What can hang from each mark:
B: A H
S: H U
W: H Z
Z: H W
Y: A H W
U: H S
A: D Y
H: B D S U W Y Z
D: A H

Each row was made from one small tree. The marks that hang from a mark follow it in brackets, in alphabetical order. Every link used is in the known rows. Write each row's tree.
Known rows:
B[H]: [  4  13  -4  -4  -3 -31  38   2 -16  18 -25  -9  -3  25 -31  -3  27 -11
   0  62  -5 -31   5  18  22  -4 -19  25 -38   9   2   1  -4  24  16 -16
 -21 -10  -1   1 -30  19 -17 -17  20]
U[H[B D Y Z[W]]]: [ -1 -20  16   3   5 -11  14  -7 -23  25 -16  10  -4  13 -48 -32  26 -75
  30  -7 -36 -47 -16  52  36 -28 -25  21   8  10  29  28 -20  25  25 -16
 -20  -5   9  -2 -42  16  20  -1  34]
W[H[D[A] U Y] Z]: [ -7  14  -6  -5   0 -58  16   0 -49  38 -43  19  -7  39 -25 -47  25 -40
   3   9 -27 -40  -5  11  42   1 -55   0 -12 -12   6  31  -3  28   2 -26
 -20 -21 -18  15 -48  27   3  -4  46]
Z[H[B U] W]: [  3  -8  -7 -28   3 -28  41 -10 -28  16   0 -10  -5  12 -38 -31  34 -53
  19  59  -2 -41   7  50  41 -32 -47   5   8  28  20   8 -22  32  29  -5
 -17  -5 -11  51 -35  16  -8   7  44]
Z[H[D[A[Y]] S W]]: [  5  16   4  -3  -9 -18  -4  14 -47  48  18 -10  -2  31 -16 -37  23 -32
  27   6 -25 -45  -9  36  10   9 -24 -17 -13  -5   6  32   2  17  22  -5
 -22   6 -10  21 -32  21 -10 -21  25]
D[A[Y] H[B U[S]]]: [  7   9 -22   7  -5 -16  36   1 -33  -4 -37 -10  -7  10 -18 -47  30  -6
   1  19  12 -28  -1  38  38   5 -13   3 -10   3  16  43   4  14 -16 -11
 -19 -29 -16  28 -14  25 -14 -16  31]
H[B D S[U] W Y]: [  6 -23  12  17  -9 -11  -1  16 -41  57   4   6  -8  19 -35 -65  16 -72
  38   7 -52 -22  -9  10  40 -22 -26 -19  10  10   6  30   5  45  16 -19
 -21   4 -10  15 -24  20   3  -7  34]
B[H[D[A] U[S] Y]]: [  6   1  -6   6   5 -38  32   8 -32  11 -15  15  -9  40  -8 -46  12 -35
  -1  -6 -19 -38   1 -17  34  12 -30  -2 -20   5  22  39   6   2   1 -27
 -22 -29 -17  55 -46  21  -5 -21  31]
D[H[S U]]: [ 10  14 -13   1 -20 -32  41   5 -30  32 -17  -5  -5  26 -23 -18  24 -26
   5  67  -4 -22   4  32  28  -3 -35   1 -18  11  40   5   3  44  11 -15
 -19 -11 -18  37 -15  22 -24  -3  26]
W[Z[H[B D Y[A]]]]: [-15 -12  13   6   3 -24  14   1 -45  30 -33   3  -6  27 -28 -40  39 -41
  14 -16 -44 -32  -5   4  42   6 -65  -3  -9  -7  -3  38 -21  26  18  -7
 -13  -4 -24 -36 -39  19   4   0  68]
B[A[Y[H[D]]]]: [ -5  28  -4 -22  -5 -27  16   2 -47  21 -46  13  -2  42 -35 -22  10   3
  20  -3  -8 -23   3  15  29  11 -19   2 -16 -14 -21  40 -21  24  15 -17
 -22 -12   5 -24 -12  16 -26 -26  53]
A[D[H[S W Y]]]: [ 15   6   5  27 -14 -37   4  13 -30  69 -29  17  -4  16 -26 -41  14 -46
  24  23 -32 -41 -14  26  28   5 -24 -18 -18  -5  13   1   5  24  18 -16
 -19   1 -15   0 -17  15  -4 -13  34]
H[B D[A] W Y Z]: [ -2 -29  23  12   1  -8   3  13 -20  47  -1  14  -4  38 -19 -70  22 -56
  26 -15 -54 -30 -16  16  26 -15 -16  11  -4   3 -14  34   4   4  18 -18
 -19   4   8 -28 -37  21  22 -11  19]
W[H[S Y Z]]: [  2  -6   6  -4 -29 -38  17  11 -22  60 -24  -7  -3   7 -31 -12  37 -44
  15  37 -40 -44 -14  49  24 -18 -42  16 -19   1  19   7   5  30  27  -9
 -12   8 -26   2 -36  23  -3  -4  12]
Z[H[D S Y[A W]]]: [  4  -1   7   1 -10 -27   9   5 -42  32   1   3  -7  31 -10 -23   8 -54
  18 -24 -47 -39  -4  -2  30  12 -64   1  -8  -8  21  31  -3  22  33 -14
 -17   6 -21  29 -33  10   2 -11  46]
D[A]: [  4  20  -8 -17 -10 -13  27   5 -22  22 -10 -17  -2  30 -23  -5  35   2
  -4  58 -19 -33   1  17  20   7 -24  31  -9 -10 -18   6  12  16   9 -14
 -21  -5  -7  14 -20  19  -1 -16  15]
A[D[H]]: [  8  24  -6  -1  -4 -22  26   1 -25  35 -50  -1  -3  23 -35 -16  30  -6
  14  52  -5 -28   2  -4  27   7 -22   8 -18  -8  -8  -4 -14  25   0 -20
 -20 -16   7 -13 -12  11  -9  -8  37]
Z[H[B U]]: [ -5  -3  -5 -27  -2 -22  46  -5 -28  20 -15 -20  -6   6 -28 -36  41 -37
  16  59  -2 -32  14   8  37 -22 -49  -5   2  25  15  13 -21  31  16 -10
 -15 -13 -18  18 -29  14  -9   0  44]
D[H[Z]]: [  1   7   2  -5 -15 -19  36   8 -12  26 -41  -6  -3  28 -28  -5  34 -16
   9  62 -10 -21  -4  40  16  -7 -14  32 -28   6   8   1 -10  24  12 -13
 -19  -9   4 -16 -20  21  -5  -3  24]
B[A[D Y[H]]]: [  4  38  -6 -22  -2 -31  11  -1 -36  36 -66   9  -3  24 -39 -20  17  10
  20   1  -7 -34  -1  20  32  11 -27  -4  -8 -18 -38  22 -17  21   8 -18
 -22 -12  -6 -38  -4  11 -31 -28  55]
W[H[B]]: [ -2  -3  -8 -12 -12 -25  30  -5 -29  34 -29 -22  -3  -1 -46 -18  41 -19
  11  62   1 -34   3   3  37 -24 -27  14 -14   2  -9   9 -10  32  12  -8
 -13  -5   6  -9 -23  19   1  -1  19]
W[H[B S[U] Z]]: [  7 -16   3   0 -23 -11  20   9 -19  59 -27 -29  -6  -4 -44 -23  44 -47
  17  52 -21 -26  -7  29  30 -43 -28  12   1  16   5  16   2  55  12  -8
 -13   3 -12   8 -29  24  -6   5  12]
A[Y[H[D S U] W]]: [  9  16  -4 -10   0 -41  16   0 -53  11 -16  14  -7  34 -14 -37  -3 -42
  40 -10 -14 -21  -1  36  27  -7 -53  -1  -6   4   1  45  -9  46  18 -25
 -25 -17 -11  35 -14  15 -33 -16  40]
B[A[Y] H[D U Z]]: [ -5   9   4 -17   8 -35  25   5 -19  26 -46  19  -5  54 -23 -56   8 -30
  19 -18 -12 -19   3  28  28  -9 -13  -4 -27   8  23  31 -20  22   5 -31
 -29 -19  13 -30 -40  26 -38 -21  35]
S[U[H[B[A]]]]: [  0  16  -8 -15  -7   0  31  -7 -26  36 -42 -25  -8  -5 -52 -17  26 -24
  -7  37   4 -35   7  -4  43 -20  -5   5  12   2  19  21  -8  37   1 -19
 -25 -17   4   3 -18  15  -4 -17  49]
W[Z[H]]: [-11  15  -1 -21  -8 -37  30  -1 -33  33 -25 -20  -4  12 -31   0  51 -29
   8  75  -9 -38   1  42  19  -7 -47  12 -24   0  -6   6 -18  27  30  -5
 -18 -11 -23   4 -34  20 -19   1  51]
W[H[S[U]] Z]: [  4  16  -9   0 -22 -38  14   7 -42  62 -36 -22  -7   4 -44   0  42 -38
   5  72 -13 -34  -8  45  29 -19 -42   8 -14  -4  -2   8   4  63  15 -11
 -18  -8 -28  34 -29  30 -22   2  29]
U[H]: [  2  29  -3 -19  -7 -15  30  -3 -28  24 -26 -18  -5   3 -39  16  36 -16
   6  60  -3 -47   1  11  24   0 -24  22 -11  -1  12  -3 -10  31   8 -18
 -23 -16  -1  13 -20  14  -1 -15  24]
B[A[D Y] H]: [  4  30  -8  -8   7 -33  13  -2 -19  34 -58   4  -2  28 -35 -35  15   0
   9  -1  -4 -36   3  18  30   8  -9  -7 -28 -14  -5  15 -13  12   5 -23
 -27 -14   6 -45 -24  16 -37 -32  41]
D[A H[S[U]]]: [ 15  27 -15  15 -23  -7  26  13 -28  33 -22 -20  -5  25 -25  -8  26  -5
 -15  62  -8 -24  -1  32  23   3 -15  14  -9  -1  17  17  23  39  -1 -13
 -21  -6 -19  43 -16  22  -6 -14  28]
S[H]: [ -1  17   2 -23  -5 -23  34   0 -37  29  -8  -7  -2  13 -41 -10  33  -6
   5  54 -25 -27   7   2  31  -2 -38  14 -20   6 -24 -10 -13  29  18 -16
 -19  -6  -1  34 -19  19 -12 -12  18]
S[H[D W Z] U]: [  5  -1  26  -9   3 -12   9  21 -38  62  -8  16  -8  33 -39 -42  20 -51
  34  16 -43 -18  -5 -11  28 -22 -20   0  -8  20 -35  -2 -19  43   8 -27
 -26  -7  17  40 -30  22   3  -5  17]
Z[H[D[A[Y]] S] W]: [  7  19  -6 -12  -6 -14   2   3 -46  24  20 -10   1  37 -27 -18  25 -32
  20  12 -25 -48  -8  73  16   3 -35   2   0  -5  17  33   1  20  30  -1
 -20   8 -10  51 -37  20 -13 -13  32]

Which tree is each row?
[  2   6 -11 -37 -11 -30  45   4 -34  22  -9 -20  -9   3 -18  -7  41 -37
  15  65   1 -43   8  -2  28   0 -47  -4  -9  15  13  10 -17  19  18  -9
 -16 -23 -29  77 -28  15 -18  -3  36]	Z[H[U[S]]]
[  0  -1 -10 -16   0 -38  40   5 -28  27 -19   6  -9  41 -21 -38   6 -34
   2  14   4 -25   8 -42  35   2 -10 -11 -27   2  24  31 -13  11  15 -25
 -23 -30   9  48 -34  21 -33 -17  33]	B[A H[D U[S]]]
[  2  11   2 -17 -15  -8  18  13 -45  42   3 -22  -5  22 -32 -15  33 -45
  24  50 -24 -26   7  -6  22  -8 -42 -11   3   9  13  19 -12  46  18 -13
 -18  -4 -14  46 -31  14 -11  -2  43]	Z[H[D S[U]]]
[ -3  -5  15  -1   4 -22  27  10 -11  26 -20   4  -3  45 -26 -22  26 -35
  19  25 -21 -20  -1   5  12 -12 -14  23 -36  11   3  14 -16  22  17 -21
 -22 -10  18 -23 -41  21 -11  -9  13]	B[H[D Z]]
[ 12  -5   9   9   7 -46  34   5  -6  17 -43  25 -12  41  -2 -30   0 -49
   4 -25 -34 -33  -6  36  37  -8 -52  30 -26  15  21  15   0  22  10 -32
 -25 -12 -18   7 -39  21  -5 -17  31]	B[H[U Y[A W] Z]]
[ -3 -21   3   0 -10  -3  17   3 -32  35  14 -19  -1  25 -33 -38  32 -40
  28  33 -32 -14   1  -7  27 -15 -29   0  -2   0   1  26  -2  38  24 -10
 -14   1   6   0 -19  17 -14  -1  15]	H[B D S]
[  4  17  -4  -6 -17 -38  20   7 -35  40 -51   3  -6  21 -36   3  25  -6
   2  16 -32 -48  -4  10  43  15 -51  21 -19 -12  -4   2  -1  30   2 -14
 -16   1 -22  -7 -25  21  14 -12  26]	W[H[Y[A]]]
[ 11  25  -9  -8   1 -34  34   1 -27  32 -55   9  -6  29 -28 -30  24 -17
  17  47  -1 -26   8  -5  34   3 -36  -4  -7   2   6  -5 -16  35  -9 -27
 -22 -25   0   7 -13  13 -13  -4  41]	A[D[H[U]]]
[  2   7  10  -9  -5 -25  24  -6 -15  20 -36   0  -8   1 -24  -7  19 -61
  13  10 -28 -51 -11  42  25 -19 -30  37  -9   2  23  15  -9  18  23 -26
 -25 -14  -7   6 -31  12  10 -14  34]	U[H[Y[W] Z]]
[  4   1  -1 -15  -9 -24  23   8 -37  38   9  -4  -5  40 -21 -32  23 -44
  30  38 -32 -18   5  -3  27  -3 -49  -7   1   6  16  13  -1  45  15 -22
 -20  -9  -6  40 -21  19 -23  -2  18]	H[D S U]
[  1  -4   0  27  -5 -60  20  -5 -23  29 -18   3  -6  13 -17 -28  12 -64
  -1  22 -28 -37 -11  71  25 -17 -41  18 -44  -2  22  28  10  25  45 -18
 -22  -7 -28  17 -42  24 -32 -14  43]	B[H[S Y[W[Z]]]]
[ 11   7  -7   1  -8 -40  39   5 -20  30  -6  -7  -6  25 -21 -23  23 -32
   4  56  -9 -29   5  30  25 -11 -39   1 -27  18  32   3   6  39  19 -18
 -21  -9 -20  38 -32  23 -33 -13  14]	B[H[S U]]
[  6  10  -7  -6  -5 -37   9  -1 -41  32 -13  14  -2  39 -40 -22  14 -36
   6  13 -30 -53  -9  33  38  -3 -31  21  -6 -13   4  21   0  15  18 -15
 -19   0   5  39 -46  21  21  -8  29]	Z[W[H[D[A] Y]]]
[  2 -22  13  -8   5 -32  33  -6 -26  29  -8  21  -5  13 -44 -59  24 -65
  18   7 -47 -34  -5  67  54 -39 -53   9   5  33   7   5 -17  31  28 -17
 -17   0 -14  45 -38  23  -2   2  28]	S[H[B U Y Z[W]]]
[  9  13 -11  14   2 -26  24   3 -32  20 -34   8  -6  24 -20 -66  17 -15
   9  19   6 -30  -3  58  37  -5  -8  -5 -16   9  10  29   3  22 -13 -16
 -26 -15  -3  -6 -15  26  -3 -19  32]	D[A[Y] H[B U W]]
[ -8 -14  -1 -20 -18 -25  31  -1 -10  57 -38 -18  -3  10 -43 -31  35 -28
   2  36  -6 -29  -1  10  35 -33  -8  15 -16  -1   3  17 -11  21  26  -8
 -14   0  14 -37 -30  23  -7  -3  23]	W[H[B[A] Z]]
[  8   8  14 -14   0 -26  28  16 -31  30 -42  22  -9  61 -18 -13  18 -18
  29 -10 -29 -18  -4 -10  28   6 -60  19  -4  10 -21  18 -18  44  -2 -22
 -19 -13 -10  -2 -19  18  -1  -6  27]	Y[A H[D U Z]]
[ 11 -15   9  17 -13 -38  21   7  -5  38  -3   8  -2  28 -31 -16  20 -66
  11  28 -43 -43 -18 105  22 -25 -28  26 -26  18  34   8   8  22  46  -8
 -19  13 -22  29 -48  25 -16  -9  14]	B[H[S Y Z[W]]]
[ -7  -5  11 -13 -11 -34  14   9 -30  45 -37  11  -4  28 -36 -27  29 -45
  25  12 -39 -36  -7   6  30 -14 -36  16 -16  -2   3  16 -17  24  16 -21
 -15  -5   4 -21 -42  19  11  -1  25]	W[H[D Y Z]]
[  8   1  -2   0 -21 -30  39  11 -16  40 -24  -4  -5  30 -18 -21  30 -38
  12  57 -14 -19  -5  48  20 -13 -32  10 -18  17  38   4   0  42  13 -16
 -19  -8 -15  20 -20  24 -23   1  18]	D[H[S U Z]]
[ 20  -3   4  10 -10 -22  22  11  -5  41  -6  -8  -5  27 -37  -3  22 -59
  12  53 -23 -32 -12  88  18 -36 -18  29 -16  26  22   4   7  48  30 -11
 -24   5 -11  52 -41  26 -21  -5  13]	B[H[S[U] Z[W]]]
[ -3  21  -3  14  19 -42   8  -7 -34   2 -31   7  -5  44 -13 -41   8 -30
   2 -17 -10 -29  -8  53  19  -1 -18  24 -41 -16 -10  48  -2  15  10 -26
 -31 -24  10  -9 -41  27 -25 -24  40]	B[H[D[A[Y[W[Z]]]]]]
[  2   0   0 -20 -12 -38  26  -1 -16  36 -31 -11  -6  13 -27  -5  23 -46
  16  45  -9 -35  -7  28  21 -31 -26  39 -25   1 -10   8 -10  26  27 -19
 -19  -8  14   9 -31  18  -1  -2  14]	Y[W[H[Z]]]
[ 10  -3   1 -28  -3 -30  31   3 -13  28 -10   5  -5  37 -30 -14  28 -57
  27  54 -26 -32  -5  76  27 -28 -41  32   5  20   2  -7 -11  36  25 -20
 -23  -6  -4  46 -30  24 -13   5  15]	H[U Z[W]]
[ -4   7   2   8  -2 -56  23   5 -18  61 -32   8  -6  31 -32 -31  15 -37
  -6  45   0 -35  -8  39  24 -11   0   5 -55  -4  -1   9  -3  14  36 -14
 -27  -8   5 -13 -37  30 -33 -20  39]	B[A H[W[Z]]]
[  4  -9  22   3   6   3   9  11 -26  52 -23  -3 -10  10 -42 -37  28 -68
  37  15 -19 -32 -10  -4  27 -34  -6   5   8  19   3  22 -18  43   0 -23
 -27 -15  20  -7 -32  17  18  -5  25]	S[U[H[B D W Z]]]
[ -8  30  -7  -7   0 -37   0   0 -50  29 -42  -1  -3  34 -33 -26  35  -8
  10   8 -12 -38 -10  39  26   5 -31  13 -24 -26 -22  35  -6  28  -3 -14
 -22 -17   2 -16 -37  30 -11 -11  31]	W[H[D[A[Y]]] Z]
[ -2   1 -10 -27  -2 -52  38  -5 -36  18 -17 -14 -12   1  -9 -16  32 -69
  13  50   2 -41  -1  25  27 -17 -55   5 -18   6   6  26 -17  21  34 -13
 -20 -32 -27  84 -35  19 -30   3  53]	Y[W[Z[H[U[S]]]]]
[  3  -3  -2  -9 -17  -3  28   5 -32  38  -2 -39  -5  -6 -37 -21  45 -39
  14  62 -14 -27   7  22  30 -25 -40  -7   9  19  15  19  -3  47  21  -2
 -14   1 -26  30 -25  15 -12  -2  41]	Z[H[B S[U]]]
[  1  11  -3  -9 -12 -34  20  -1 -37  39 -11 -26  -9   3 -24  -8  31 -64
   9  60 -15 -33  -3  51  22 -28 -51   9  -9   5   7  22  -3  49  36 -11
 -22  -9 -30  58 -31  19 -27   1  59]	Y[W[Z[H[S[U]]]]]
[ -5  22 -11 -12  -3 -53  10 -10 -41  23 -53  -7  -6   5 -33 -14  26 -34
  16  30  -2 -41  -9  75  30 -17 -37  26 -35 -17 -18  24 -12  35  17 -16
 -24 -18  -1  -3 -27  26 -24  -9  39]	A[Y[W[H Z]]]
[  2 -22   8  -3   5   0  13   1 -14  24  12  -2   0  46 -33 -40  30 -47
  21  12 -33 -26 -12  42  23 -27 -16  33   8   4 -15  28  -2  16  24 -11
 -19   3  21   7 -36  21  10   2  12]	H[B D[A] Z[W]]
[ -4  -6 -11 -25  -6 -23  41  -6 -21  30 -22  -9  -5  24 -32 -50  23 -26
   5  41  -8 -18  12   0  47 -20 -26  -2   4   6  10  16  -7  27  16 -19
 -20 -11   1  -3 -16  19 -23  -9  39]	H[B[A] U]
[ -7 -10  10  -2  -1 -11  20   4 -40  23 -22   1  -5  28 -27 -35  30 -29
  18 -17 -41 -35   3 -20  43   9 -55  -4  -1  -1   5  30 -19  19  11  -9
 -13   2 -14 -26 -31  11  16  -6  54]	Z[H[B D Y[A]]]
[ -2  -4   1 -19   4 -24  44  -6 -38  25 -11  -3  -6   6 -40 -47  33 -25
   9  42 -19 -22  13  -8  48 -21 -47  -4  -5  24  -9   2 -17  39   9 -20
 -18 -14  -4  36 -20  20 -14  -5  23]	S[H[B U]]
[  2  -6   8   1  -3 -47   8  13 -42  66   6  12  -7  42 -20 -48  21 -71
  36  35 -32 -23 -12  25  23 -12 -46 -17 -15   5   1  13  -3  48  27 -20
 -24  -8  -9  33 -28  29 -28   1  24]	H[D S U W[Z]]
[ 12  14   5   1 -18 -22  15   7 -30  61   6 -14  -6  -2 -33   2  27 -44
  18  57 -11 -53 -12  28  16  -5 -16   3 -15   3  24  -3   6  37  25 -10
 -23   0  -7  34 -20  18  -4 -17   7]	U[H[S W]]
[  8  29   8  -4   9  -9  -3  16 -57  40 -11  14  -6  33 -36 -52  11 -12
  19 -12 -35 -29  -2  11  33   4 -17  -8  -6   1 -40  20  -4  33 -12 -27
 -30 -10   9  41 -24  25   1 -26  28]	S[H[D[A[Y]] W] U]
[  6 -11  -4   2  10 -48  34   0 -32   1 -16  22 -12  26  -7 -49  -5 -71
  17 -11 -16 -31   3 -11  39  -7 -34   2 -26   9  26  40  -9  12  15 -34
 -25 -34  -4  67 -44  16 -14 -15  39]	B[H[D U[S] Y[W]]]
[  1   2  -3 -11  15 -32  24  -9 -49  -8 -35  15  -8  25 -22 -59   2 -40
  40 -21  -3 -15   5  20  42 -20 -43   4  -1  10 -17  55 -25  40   5 -26
 -24 -26   6   0 -14  13 -18 -13  51]	A[Y[H[B D U] W]]
[  2  -4  22 -13  -5 -27  22  14 -24  60  -3   6  -4  17 -36 -27  28 -37
  22  40 -36 -31  -9  21  21 -18 -21  13 -27  17 -30 -14 -14  25  26 -15
 -21   2   7  24 -26  23  -5 -10   2]	S[H[W Z]]
[ -5   7  -3   4   6 -39  18 -13 -40   0 -50  -1  -6   3 -31 -30  24 -30
  21  11  -1 -24  -9  83  32 -23 -40  25 -21  -2 -37  47 -15  36  24 -10
 -22 -19 -12 -25 -13  20 -28 -13  56]	A[Y[H[B] W[Z]]]
